What can hang from each mark
Q: P
V: R
L: P
N: R T
R: N V
T: N P V
P: L Q T

Known rows, with every way that one mark hangs from another
R(N(T(P(Q) V))): [ 3.54  0.86 -1.34 -0.81  0.71 -0.56 -2.55  0.03  1.54 -1.93 -0.64  0.80
  1.62  0.46  1.78  1.12  0.36  1.00 -0.22  0.11  1.97  1.98  0.50 -0.71
  2.53 -1.98 -0.18  2.43  0.24]
T(N(R(V)) P): [ 0.88 -1.13  0.17 -0.62 -0.91 -1.61 -1.22 -2.43  0.76  0.32 -0.17  1.83
 -0.46  1.22  0.81 -2.47  0.26  3.66  0.69  0.24  1.19 -0.28  2.40 -0.49
  0.98 -1.58  0.24  1.67  0.85]
N(T(P V(R))): [-0.95 -1.58 -1.51 -1.14  0.26  0.16 -3.21 -0.98  2.54  1.62 -0.18  0.98
  2.12 -1.19  2.94  0.22  0.18 -0.16 -0.19  1.76  0.18  0.37  0.40  0.09
  3.20 -1.96 -0.07  2.88  0.53]
T(N P(L Q) V(R)): [-0.01 -1.96  1.52 -0.63  0.63  0.01 -6.93 -2.18  0.49  0.63  0.19  1.00
  2.62  0.96 -0.01 -0.21  0.46  4.90  0.39  2.54 -0.28  0.53  1.63 -0.08
 -2.17 -3.44  0.33  2.19  0.31]
Q(P(L)): [-1.52 -1.10  0.06 -0.66  0.04 -0.41 -0.94 -1.70  0.93 -2.22 -0.28  1.62
 -0.58 -0.05 -0.43 -0.85 -0.36  0.46 -1.04 -0.17  1.99  0.40  1.65 -0.05
 -0.88 -1.80 -0.38  0.83  1.17]
L(P(Q T(N V))): [ 4.60 -1.97  0.13 -0.09 -0.96 -1.57 -0.84 -0.71  2.37 -1.56 -0.28  0.55
  2.16  0.59 -0.14 -0.73 -0.09  0.11 -1.76  0.81  0.32  2.41  2.13  0.28
 -2.32 -0.70 -1.16  1.47  0.95]
R(N): [ 2.72  1.51 -0.19 -0.41 -0.01 -0.67  0.69 -0.02  1.14 -2.07 -1.24  0.46
  0.73  0.67  0.69  0.60  0.49  0.25  0.19 -0.80  2.41  2.39  0.90 -0.68
  1.03 -0.61 -0.70  1.13  0.41]
Q(P(L T(V(R)))): [-0.39 -0.42 -0.40 -0.53  0.33 -0.14 -0.75 -1.65  2.43 -2.74 -0.42  1.55
  0.76 -0.36 -0.17 -0.29 -0.37 -0.08 -1.67  1.29  1.33  0.47  1.00  0.68
 -2.28 -2.43 -0.60  1.09  1.00]
N(R(V) T): [-0.24 -0.13 -2.55 -0.82 -1.64 -1.80 -1.12 -1.32  2.53 -1.30 -1.17  2.95
 -0.64 -1.14  0.57 -1.68  0.06 -2.62 -0.30 -0.59  1.06  0.86  2.33  0.99
  1.90 -0.46 -0.42  2.48  0.54]
R(N(T) V): [ 3.90  1.38 -1.35 -0.34  0.00 -0.71 -1.41  0.04  1.34 -4.98 -0.86  0.46
  0.09  0.62  2.46 -0.96  0.06 -0.24  0.33 -0.56  2.42  3.77  1.71  1.32
  2.66 -0.59  0.22  2.08  0.20]
L(P(Q)): [ 2.18 -2.30  0.57 -0.47 -1.06 -1.60 -0.58 -0.55  1.57 -0.27 -0.43  0.54
  1.54 -0.14 -0.20 -0.84  0.39 -0.56 -1.53 -0.24  0.37  2.02  1.97 -0.17
 -0.85  0.03 -1.20  0.68  0.76]
N(R(V) T(P(L Q))): [ 0.03 -0.37 -1.96 -1.15 -0.85 -1.91 -3.41 -1.65  2.04 -1.16 -0.30  2.94
 -0.62 -0.88 -0.02 -1.98  0.06 -0.47 -1.07 -0.33  0.71 -0.09  1.76  0.86
  0.83 -2.30  0.45  2.57 -0.23]
P(L Q T(N(R) V)): [ 3.23  0.06  0.17 -0.18 -0.49 -1.20 -3.86 -1.91  1.42 -3.22 -0.31  1.79
  0.64  0.88 -3.50 -0.55 -0.46  0.56 -2.25  0.93  0.36  1.46  1.93  0.77
 -5.86 -3.59  0.09  2.25 -0.37]
Q(P(L T(N))): [ 0.83 -0.49 -0.43 -0.32  0.10 -0.35  0.74 -1.80  2.12 -3.30  0.17  1.69
 -0.82  0.34 -0.40 -1.37 -0.86  0.84 -1.47  0.40  1.75  0.65  2.30  0.67
 -2.37 -2.83 -0.17  1.39  1.07]
T(N(R) P): [ 0.24 -1.10  0.00 -0.69 -0.88 -1.59 -0.53 -2.27  1.17  1.77 -0.24  2.04
 -0.26  0.91  0.49 -1.71  0.31  3.43  0.66  0.18  1.10 -0.88  2.20 -1.16
  0.69 -1.80 -0.08  1.69  0.96]
L(P(Q T)): [ 4.08 -1.52 -0.06 -0.41 -1.03 -1.72  1.21 -0.49  2.84 -1.14 -0.27  0.46
  1.62 -0.21 -0.34 -0.98  0.06 -1.26 -2.48  0.20  0.36  1.93  1.64  0.31
 -1.86 -0.65 -1.09  0.90  0.52]
T(N(R) P(L Q)): [ 0.62 -1.04  0.53 -0.69 -0.48 -1.63 -3.25 -2.42  0.52  0.33  0.27  2.30
 -0.38  0.95 -1.76 -1.83  0.14  3.96 -0.18  0.03  0.71 -0.58  2.52 -0.63
 -2.08 -3.37  0.54  1.89  0.11]
L(P(T)): [ 2.51 -0.95 -0.34 -0.46 -1.16 -1.40  2.56 -0.43  3.13 -0.53 -0.36 -0.02
  1.20 -0.35  1.12 -1.04 -0.26 -1.53 -1.77  0.16  0.90  1.93  1.07  0.32
 -0.43  0.51 -1.18  0.76  0.91]

Rows
[ 5.36 -0.55 -0.36 -0.17 -1.14 -1.72  0.29 -1.48  1.95 -3.11 -0.61  2.05
  0.26  0.52 -2.35 -1.83  0.13 -0.35 -1.99  0.62  0.13  1.30  3.21  0.73
 -3.88 -3.28 -0.01  2.00 -0.05] | P(Q T(N(R(V))))
[ 0.26 -0.65 -0.40 -0.23  0.34  0.00 -0.91 -1.93  2.45 -2.88 -0.17  1.77
  0.58  0.21 -0.04 -0.59 -0.49  1.10 -0.99  1.44  1.37  0.77  2.01  0.75
 -2.74 -2.65 -0.48  1.44  1.18] | Q(P(L T(N V(R))))
[ 2.91 -0.29  0.56 -0.17  0.07 -0.14 -3.76 -1.48  1.94 -2.71  0.00  1.05
  1.80  0.29 -2.39 -0.46 -0.26  0.77 -1.89  2.01 -0.25  1.98  1.97  1.42
 -6.11 -3.87  0.24  2.20 -0.48] | P(L Q T(N V(R)))
[ 1.56  1.12 -0.46 -0.18 -0.86 -0.84  0.15 -1.88  2.13 -3.00  0.00  1.20
 -1.09  0.54 -1.41 -2.06 -1.04 -0.05 -1.22  0.19  1.12  1.53  1.97  1.61
 -3.63 -2.13  0.45  1.68 -0.16] | P(L T(N(R(V))))
[ 4.75 -1.74  0.00 -0.10 -1.03 -1.58  1.07 -0.71  2.76 -1.24 -0.06  0.64
  1.40  0.22 -0.23 -1.37 -0.12 -0.19 -1.80  0.38  0.27  2.25  2.56  0.47
 -2.36 -0.86 -0.85  1.28  0.72] | L(P(Q T(N)))
[ 0.20 -1.43  0.32 -0.60 -0.71 -1.38 -4.37 -2.54  0.38  1.21 -0.61  1.73
  1.20  1.59  0.68 -0.40  0.42  4.09  0.67  1.22  1.16 -0.51  1.29 -1.63
  0.98 -1.36 -0.49  2.03  1.28] | T(N(R) P V)
[ 3.08 -1.44 -0.22 -0.03 -1.09 -1.25  0.38 -0.78  2.86 -0.84 -0.34  0.05
  1.66  0.55  1.24 -0.71 -0.38  0.02 -1.06  0.87  0.94  2.41  1.49  0.28
 -0.71  0.56 -1.31  1.30  1.24] | L(P(T(N V)))
[ 2.91  0.06  0.24 -0.57 -0.18 -0.64 -1.07 -1.22  1.57 -3.01  0.12  0.57
  0.17 -0.15 -3.04 -1.00 -0.51 -1.30 -3.42  0.24  0.21  1.44  1.03  1.08
 -4.99 -3.92  0.54  1.60 -1.11] | P(L Q T)
[-0.98 -0.30 -2.61 -1.24 -0.93 -1.63 -0.33 -1.41  2.94  1.78 -0.64  3.03
 -0.15 -1.40  0.99 -0.83  0.19 -1.08 -0.49 -0.26  0.87 -1.08  1.24 -0.46
  2.76 -1.62 -0.28  2.53  0.46] | N(R T(P))
[-0.40 -1.98  0.93 -0.51  0.25  0.13 -4.36 -1.98  1.19  1.89 -0.23  0.66
  2.81  0.87  2.24 -0.14  0.62  4.41  1.26  2.77  0.18  0.25  1.29 -0.70
  0.78 -1.80 -0.21  2.04  1.19] | T(N P V(R))
[ 5.39 -1.08  0.06 -0.07 -0.60 -0.90  0.65 -1.13  1.90 -2.39 -0.13  1.21
  0.68  0.58 -1.93 -1.39 -0.09 -0.15 -2.28  0.80 -0.02  1.52  2.93  0.39
 -3.66 -3.78  0.08  2.10 -0.10] | P(Q T(N))
[ 1.46 -0.06 -0.37 -0.53 -0.31 -0.09  0.43 -1.11  2.83 -0.75 -0.99  0.32
  2.29 -0.51  0.53  0.34  0.14 -1.72 -1.63  2.03  0.31  1.23  0.19  0.37
 -1.16 -1.50 -0.74  1.54  0.39] | P(T(V(R)))
[ 1.83 -0.17 -0.79 -0.48  0.36 -0.39  0.99 -1.15  2.90 -2.93 -1.02  1.69
  1.45 -0.07  0.75  0.27  0.25 -0.04 -1.33  1.40  1.66  0.72  1.22  0.00
 -0.81 -2.09 -1.09  1.16  1.39] | Q(P(T(V(R(N)))))
[ 1.27 -1.77  1.23 -0.64  0.17 -0.50 -3.56 -1.99 -0.05 -0.02  0.88  0.82
 -0.11  1.26 -0.59 -1.84 -0.23  4.36 -0.40  0.53  0.57  0.31  2.22 -0.36
 -1.56 -3.74  1.10  2.01 -0.03] | T(N P(L Q))
[-0.56  1.22 -1.01 -0.89  0.68  0.38  0.00 -0.21  3.33  0.40 -0.71  1.16
  2.11 -1.40  1.93  0.45  0.72  0.03  0.92  1.08  0.63  1.44  1.12  0.78
  0.23 -1.67 -0.34  1.69  0.12] | V(R(N(T(P(L)))))
[ 3.74 -0.21  0.36 -0.21 -0.22 -0.47 -1.50 -1.48  1.49 -3.26  0.46  0.94
 -0.12  0.61 -2.91 -1.53 -0.69  0.33 -2.46  0.47  0.20  1.87  2.48  1.33
 -5.68 -4.20  0.76  2.06 -0.78] | P(L Q T(N))
[ 2.79 -1.04 -0.48 -0.12 -1.39 -1.72  0.55 -1.05  3.04 -0.57 -0.64  0.81
  1.53  0.39  0.69 -0.72 -0.23 -0.15 -1.01  0.63  1.03  1.90  1.64  0.20
 -0.99  0.72 -1.48  1.22  1.33] | L(P(T(N(R) V)))
[ 0.64 -1.37  0.86 -0.62 -0.25 -1.52 -7.08 -2.71 -0.18 -0.01 -0.12  2.04
  1.14  1.65 -1.37 -0.47  0.29  4.70 -0.16  1.15  0.77 -0.25  1.48 -1.11
 -1.91 -2.88  0.16  2.18  0.50] | T(N(R) P(L Q) V)
[ 0.28  0.81 -0.77 -0.85  0.74  0.23 -0.68 -0.18  3.21  0.04 -0.74  1.41
  2.33 -1.45  1.25  0.48  0.87  0.11  0.52  1.14  0.39  1.54  1.34  0.71
 -0.44 -2.26 -0.28  1.76 -0.02] | V(R(N(T(P(L Q)))))
[-1.15 -0.33 -2.56 -0.82 -1.32 -1.46 -2.69 -1.28  2.55  0.43 -1.47  3.07
  0.72 -1.06  0.24  0.37  0.19 -2.35 -0.35  0.01  0.95  0.33  1.31 -0.40
  1.76 -0.48 -1.08  2.83  0.87] | N(R T(V))
[ 4.01 -1.73  0.06 -0.36 -0.87 -1.61 -0.63 -0.59  2.49 -1.35 -0.45  0.32
  2.33  0.04 -0.20 -0.36  0.09 -0.98 -2.48  0.79  0.40  2.14  1.10  0.08
 -1.82 -0.50 -1.26  1.14  0.65] | L(P(Q T(V)))
[-0.10 -0.29  0.51 -1.07  0.80 -0.21 -3.56 -1.13  1.50  1.13 -0.92  0.18
  3.39  0.17  2.34  1.20  1.09  2.65  0.26  2.17  0.86  0.25 -0.84 -1.05
  1.87 -1.33 -0.61  1.38  0.59] | T(P V(R(N)))
[ 2.78  1.13 -1.42 -0.78  0.62 -0.43 -1.99  0.07  1.79 -1.59 -0.64  0.57
  1.43  0.40  2.52  1.12  0.24  0.87  0.27  0.03  2.22  1.93  0.28 -0.66
  3.13 -1.44 -0.19  2.31  0.39] | R(N(T(P V)))
[ 0.22 -1.55 -1.07 -1.20  0.31 -0.25 -5.50 -1.14  1.17 -0.05  0.40  0.88
  1.21 -0.41  1.24 -0.03 -0.37  0.29 -1.42  0.88  0.47  0.71  0.41 -0.02
  1.78 -2.95  0.48  3.03 -0.05] | N(T(P(L Q) V))
[ 0.25 -0.26  1.15 -1.17  1.20 -0.28 -6.20 -1.26  0.81 -0.13 -0.46  0.50
  3.31  0.26  0.20  1.10  1.02  3.17 -0.66  2.02  0.43  0.57 -0.53 -0.53
 -1.15 -2.94  0.03  1.48 -0.22] | T(P(L Q) V(R(N)))
